Each row was made from one path, in order. Every step used is in the known rows, and no mark comes twice. Write each row's path.
Known rows:
Z, A: [  5.7   4.0   9.4   8.7  -0.9  -8.7   5.9  11.4   5.9  -1.4   8.0  -5.0
  23.5  17.3   0.0   3.6  13.0   2.1 -13.9   2.9   1.2  -2.2  -1.7  17.7]
A, H, C, L: [  9.4  13.6  -4.8   8.2  -3.3  11.6   4.6   3.8 -10.5   7.5 -13.5  -3.1
  -2.7   6.9  -7.7  -4.7   1.2   7.0  -5.4   4.9  11.4 -20.8   3.8   2.1]
A, L, W: [  3.0 -19.6  -4.2  29.3  -0.3  14.9   1.6   6.9  11.9   8.7   7.5  11.9
   6.9  25.0 -13.1   0.7  17.7  17.6   4.7   7.9  22.6  -0.5   8.7   8.1]
L, C, Z: [  0.8 -16.7  -7.1  12.9  11.2  -9.2  -9.1 -14.5  23.0  -9.8   5.6  -6.9
  11.8  13.7 -20.9  15.3   4.4  14.4  13.2   6.5  16.1  -4.7 -15.9  27.2]
H, C, L, W, Z: [ 10.0 -11.1   2.0  14.7  -7.4  19.3  12.0   2.9 -23.5   5.0   1.5  -0.4
  10.3   6.2  -1.9  -1.7  10.1  24.1  15.5   8.2   9.3  10.3   1.8 -11.9]
S, C: [ 13.2 -11.5   7.0  21.9  -7.2  -8.6  26.5  -0.4  15.9  -0.9   9.0  -9.1
   5.0  17.4  -3.8  10.1   2.1  11.6 -17.4   3.1  -0.4 -10.7  -2.6  20.7]
P, W, L, C: [ 10.3 -16.1  -9.9  21.7  12.1  -8.4  25.2 -18.5  22.1  -7.1  19.6   7.0
  26.7  15.5 -18.3  -1.2 -10.1  12.3  -9.0  14.8   8.7   1.6 -11.4 -10.1]
S, C, Z, A, H: [  8.7  -6.3   1.7   6.1 -12.8 -14.2  -0.4  16.4  -7.5  -3.6   0.5   0.9
   4.9   7.5 -21.5   7.5   3.6   5.4  -9.5 -11.6  -1.3 -10.4   2.8  21.9]
Z, A, H, C, S: [  7.5  33.6   4.4  -2.1 -10.2  -7.6  21.1  15.1 -26.3   5.0  -8.6   2.9
 -18.1  14.8   3.6  -1.3  15.5  18.4  -1.0   5.8  -4.2  -3.7  11.9   8.5]
Z, A, H, C: [ 12.2  26.1   4.7   3.9  -6.6 -11.2  10.2  16.8 -20.7  -4.6  -7.0  -1.2
   8.6  10.5  -4.0  -0.2  15.1  15.4 -12.1  -1.2   0.5 -14.3  17.4   8.9]
W, P: [  7.7  -8.2   0.9  14.3   3.5 -10.9  11.3  -2.1  26.9   0.9   9.2 -22.6
   4.2  14.3  -3.7  -6.3   1.2  -3.3  15.2  12.6   9.4  -3.7   5.3  10.6]
W, H: [ 16.3 -22.9  -3.5  25.5  -6.2   6.1   7.3   8.0  12.4   3.5   1.6 -14.5
  12.4  13.2  -0.7   5.3   6.4   4.0   1.3  10.7  14.9   1.4   9.9  -4.0]
H, C, Z, A, L: [  4.9   6.0 -16.3   3.3 -11.2 -14.8  -8.4   0.1   7.3   1.3  -5.8  13.8
  12.0  15.5  -8.2  15.2  21.3  -3.7  21.3 -15.0  10.6 -12.8  -1.9  35.3]
C, L, W, P, J: [  0.3  -6.8 -12.9   8.0   4.5   9.6 -17.6 -12.9  11.4  18.8  15.0 -10.2
  -8.2   0.6  -8.7  -6.3 -13.3  16.2   7.6  13.1  11.3  15.1  -1.3  -0.5]
A, H, C: [ 17.0  14.7   2.7  16.9   0.7   3.2  15.8   6.0  -8.6  -0.9 -10.7  -7.7
  -2.7  16.2  -5.6  -3.7  12.5  14.0  -5.4   5.7  10.2 -19.0  17.0   8.9]
P, W, Z, A, L, C: [  5.3  -1.2   1.8   9.3 -17.9 -18.5   9.9  -2.9   0.0 -16.6  14.5  17.2
  36.6   9.1 -21.5   2.8  11.5  16.2  14.6   0.5   7.3  11.4  -6.5  14.7]
L, C: [  0.4  -4.9   1.3  17.5   5.2 -10.5   7.1 -10.0  18.3 -13.0   7.8  -8.8
  17.3  15.3 -10.8  12.9   5.7  23.4  -3.6  14.1  10.1  -4.7  -8.1  22.9]
S, C, Z, A, L: [  2.3 -13.8  -9.7   7.4 -23.1 -17.7  -2.2   6.6  15.8  -0.6   5.7  18.1
  11.9  13.4 -16.8  19.5   9.5  -4.5   8.0 -19.9   3.0  -9.2  -6.1  43.1]
W, L, C, Z: [  7.3 -30.9 -18.4  16.6  17.5  -9.5  -5.5 -16.9  25.4  -5.7  10.5   3.4
  23.4  12.8 -25.1  12.9  -7.4   7.8  14.2  -0.1  17.2   0.4  -7.5  14.8]
C, L, W, Z: [  4.9 -28.0   7.9  19.3  -2.1  24.8  -3.9  10.6 -10.4   9.9  10.2  -2.7
  19.3   8.1  -9.9  -6.3   3.9  13.6  11.0  10.8  15.5  19.3   1.6  -8.8]
W, H, C, S: [ 18.1   1.3 -12.9  14.7 -10.9  -0.5  28.1   1.1  -6.7   7.8 -10.3  -7.8
 -21.0  11.9  15.3  11.2  14.5  16.2  21.8  16.1   7.1   7.4   6.8  -8.3]
H, C: [ 15.4   4.1  -0.6  15.5   2.6  -1.3  18.7  -4.0   6.1  -0.7  -1.4  -8.5
   4.7  19.0   4.0   5.8  16.4   9.3  -0.2   7.1   5.9 -11.7   2.0  15.1]
S, C, Z, A: [  4.7 -12.4   0.0   4.0 -12.3 -20.1   7.6   5.9   8.3  -2.0   6.9   1.6
  13.8  12.3 -10.5  18.9   3.9   0.4  -4.5 -10.3  -3.5  -5.6 -13.1  28.6]

Write each row's path:
[  3.5 -17.2  10.2  10.6 -27.2   0.4  11.6  19.9 -30.5   2.1  15.6   5.5
  20.5  -1.9  -6.8   6.0  -2.0  23.6  -2.1  -0.5  -7.2  18.4  -6.8  -4.9] -> S, C, L, W, Z, A
[ -4.2   6.7  -5.7   7.1 -11.2 -22.1   0.0  -0.2  12.4 -13.4   8.5  14.0
  24.8  14.3 -14.4  19.7   6.8  20.0   1.7  -2.0   8.8  -5.0  -4.7  37.0] -> Z, A, L, C
[ -1.8  25.9  -8.8  -3.3 -11.6  -6.9   2.1  16.9 -29.3   0.4   0.5  -3.4
  -5.7  -8.8  -3.6  -8.5  -4.0  28.5  15.4  11.7   1.8  -4.7   9.4 -14.9] -> Z, A, H, C, L, W, P
[ -0.8   4.5 -23.6   6.0  -9.5 -19.9  -6.0   0.7   0.7  -1.3   3.8   6.9
  -2.1   6.1  -8.9   7.0  14.1  15.8  49.3  -1.5  11.1  -1.0   4.8  16.8] -> H, C, Z, A, L, W, P
[ -1.7 -16.9   0.2  17.6   4.6  22.6  -1.6   6.2   3.7  14.6   8.8  -0.8
   8.4  10.9  -4.9  -1.5   4.1  16.7  -5.7  16.6  15.2   3.0 -11.0  -6.2] -> C, L, W
[ -1.0   3.3  -1.8   1.5   3.0 -15.0 -17.2   6.0  -3.8 -14.5   0.9   2.7
  13.8   6.1 -27.9   9.2   3.4  21.4   2.4  -0.3  10.9  -5.0   0.0  24.8] -> L, C, Z, A, H
[  6.7  -8.0 -14.6   3.1   7.5 -12.0   1.7  -2.4   1.0  -9.5  12.8  17.5
  26.7   4.5 -33.7  -5.4 -11.8  10.4  -1.4  -0.4   7.3  -0.7  -4.0  -7.3] -> P, W, L, C, Z, A, H
[  4.6  -8.2  -0.2   4.8   2.3  -7.6 -12.3   6.4  11.4   1.9   5.2  -2.7
  21.6  15.2  -9.4   7.5  14.5  -8.2   4.5  -4.2   7.1   0.9 -11.1  24.9] -> C, Z, A
[  2.9 -27.3 -22.0  18.0 -16.1   3.9 -18.6  17.9  -0.8   4.4   4.0  17.3
  14.8   5.9 -14.3  12.5  13.1  17.0  30.3  -2.0  24.9  14.0   7.4   1.3] -> C, Z, A, L, W, H
[ 23.4  -0.6 -10.9  21.8  -7.1   1.9  30.6  -5.5   3.0  -0.6  -2.9  -6.4
   5.8   9.0   5.9  -1.0  14.7  12.2   3.7  19.6   8.5  -3.6  -5.1 -19.1] -> P, W, H, C
[ 12.5  -4.7  -8.8  13.7   8.4   1.1   1.5  -8.1  12.2   2.4  -4.9  -7.2
   1.5  17.3  -4.6   8.6  19.6   0.6  16.7  -1.2  10.7 -12.1  -8.7  20.1] -> H, C, Z
[ 20.1 -15.3 -19.1  18.7  -5.8  -0.2   0.8  -3.7   4.7   1.3  -8.4  -8.5
   3.4   7.9  -0.4  13.2  15.1   6.8  26.2   0.7  16.5  -4.4   1.2   5.1] -> W, H, C, Z
[  8.2 -19.6 -10.0  18.9  10.0 -12.4  12.2 -12.6  18.4  -8.8  13.7   1.7
  24.0  16.2 -14.0   9.3 -10.3  16.7  -2.0   6.4   9.4   0.9  -0.2  10.2] -> W, L, C
[ 12.5  -2.8 -29.9   9.6 -21.1 -11.2  -7.5   7.8   1.0  -2.2 -11.3  11.2
   8.7   5.8  -6.0  20.0  16.2   1.7  35.6 -13.0  16.3  -4.3   5.9  22.6] -> W, H, C, Z, A, L
[  5.0 -11.6 -10.6  13.5   7.4  -7.7  21.6 -14.6  13.6   2.8  11.4   5.5
  -1.9  17.5  -8.1   9.2  -8.4  20.8   6.5  14.3   5.0  12.9  -2.1   6.1] -> W, L, C, S
[-10.2  13.0  -5.6  -1.7 -14.5 -20.2   5.8  -2.0   5.0  -3.3   5.5  19.2
  -1.9  17.7  -8.3  18.2  10.3  21.0  12.9   5.1   5.4   7.7  -8.3  30.0] -> Z, A, L, C, S
[  5.8 -12.3   0.1  11.0 -13.6   1.8  12.8  -1.7  13.0   9.0   4.5  -4.6
   5.6   9.7  -5.2   9.7  -7.4   0.5 -15.6   2.9   2.4 -10.3 -16.9  13.2] -> S, C, L
[ -1.6 -16.9  -5.6   9.3 -11.9  -2.4  18.5  -1.9   5.8   6.0  14.9  -9.0
  -8.9  -1.2  -5.9   2.7 -15.5  21.5  11.6  14.3   3.1   1.9  -6.8  -6.2] -> S, C, L, W, P
[ 15.1  10.0  12.1  12.8 -13.0   1.9  15.5  25.9 -50.6  -9.1   0.2   2.8
  13.8   7.3 -10.4  -6.5  16.6  37.0   3.1   1.7   1.4   8.9  28.1  -8.6] -> L, W, Z, A, H, C
[ 16.9  -0.7  -6.6  11.7   6.2   6.3  -1.5   2.3  -0.7   0.9 -12.8  -5.6
  -5.6  15.9 -16.7   0.1  15.7   5.8   9.2  -2.8  15.0 -18.4   8.0  13.4] -> A, H, C, Z
[ -4.4   0.2  -8.0  12.7 -12.4 -16.3  -1.3  13.6   6.2   0.5  13.8   4.6
   8.9  11.4  -8.3  -1.2   7.2  18.0  23.0   6.1  10.4   6.4  13.3  10.0] -> Z, A, L, W, P
[ 16.2  16.5   5.4  -5.4 -20.4   1.6  -0.7  20.6 -38.4  -1.4  -9.6  -2.7
  16.0   1.4  -7.1  -5.3   3.0   7.6   6.4  -8.0  -0.1  -3.1  13.8   1.9] -> W, Z, A, H, C, L
[  6.5  -0.3   3.0   4.5   1.7  -2.3 -18.2  19.0  -2.9  -0.6  -2.4  -3.1
  13.3  12.6 -19.8  -3.3  10.5  -2.5  -2.4  -6.5  10.5  -6.0   7.1  16.8] -> C, Z, A, H
[  7.9  13.8  13.3   5.7 -12.8   3.5  25.1  23.3 -56.6   2.8  -2.8   8.5
 -14.1  11.2  -1.9  -7.5  21.0  39.4  16.7   6.5  -2.6  22.9  24.2 -14.9] -> L, W, Z, A, H, C, S
[ -4.4 -16.0  -9.9  13.9  -3.1   2.7 -19.7  12.6   4.7   6.3   8.4  18.5
  15.0  16.3 -17.7   8.8  18.9  11.7  16.1  -3.8  17.2   5.8   0.0  20.9] -> C, Z, A, L, W
[ 20.5 -23.5  14.2  21.9  -0.5   7.0  19.6   1.0   8.1   0.4  12.0  -7.0
  26.2  19.5 -11.8 -17.0  14.8  -1.5   1.2   9.5   9.9  10.4  -1.7  -7.5] -> P, W, Z
[  7.0 -30.3 -11.6  23.7 -22.6  12.0  15.8  10.4  -8.2   9.2   7.3  -0.7
   1.9  -1.9  -3.1  13.6  -9.6  29.3  -0.3  15.3  11.1   8.1  -8.0 -20.8] -> S, C, L, W, H
[ -2.4  -5.3 -23.8   6.7  -4.4  -8.7 -37.2  -6.2  14.3  11.5  13.5  10.6
  -1.2   6.2 -20.5   2.6   3.5  11.4  29.2  -8.8  13.6  14.4   4.5  25.9] -> C, Z, A, L, W, P, J
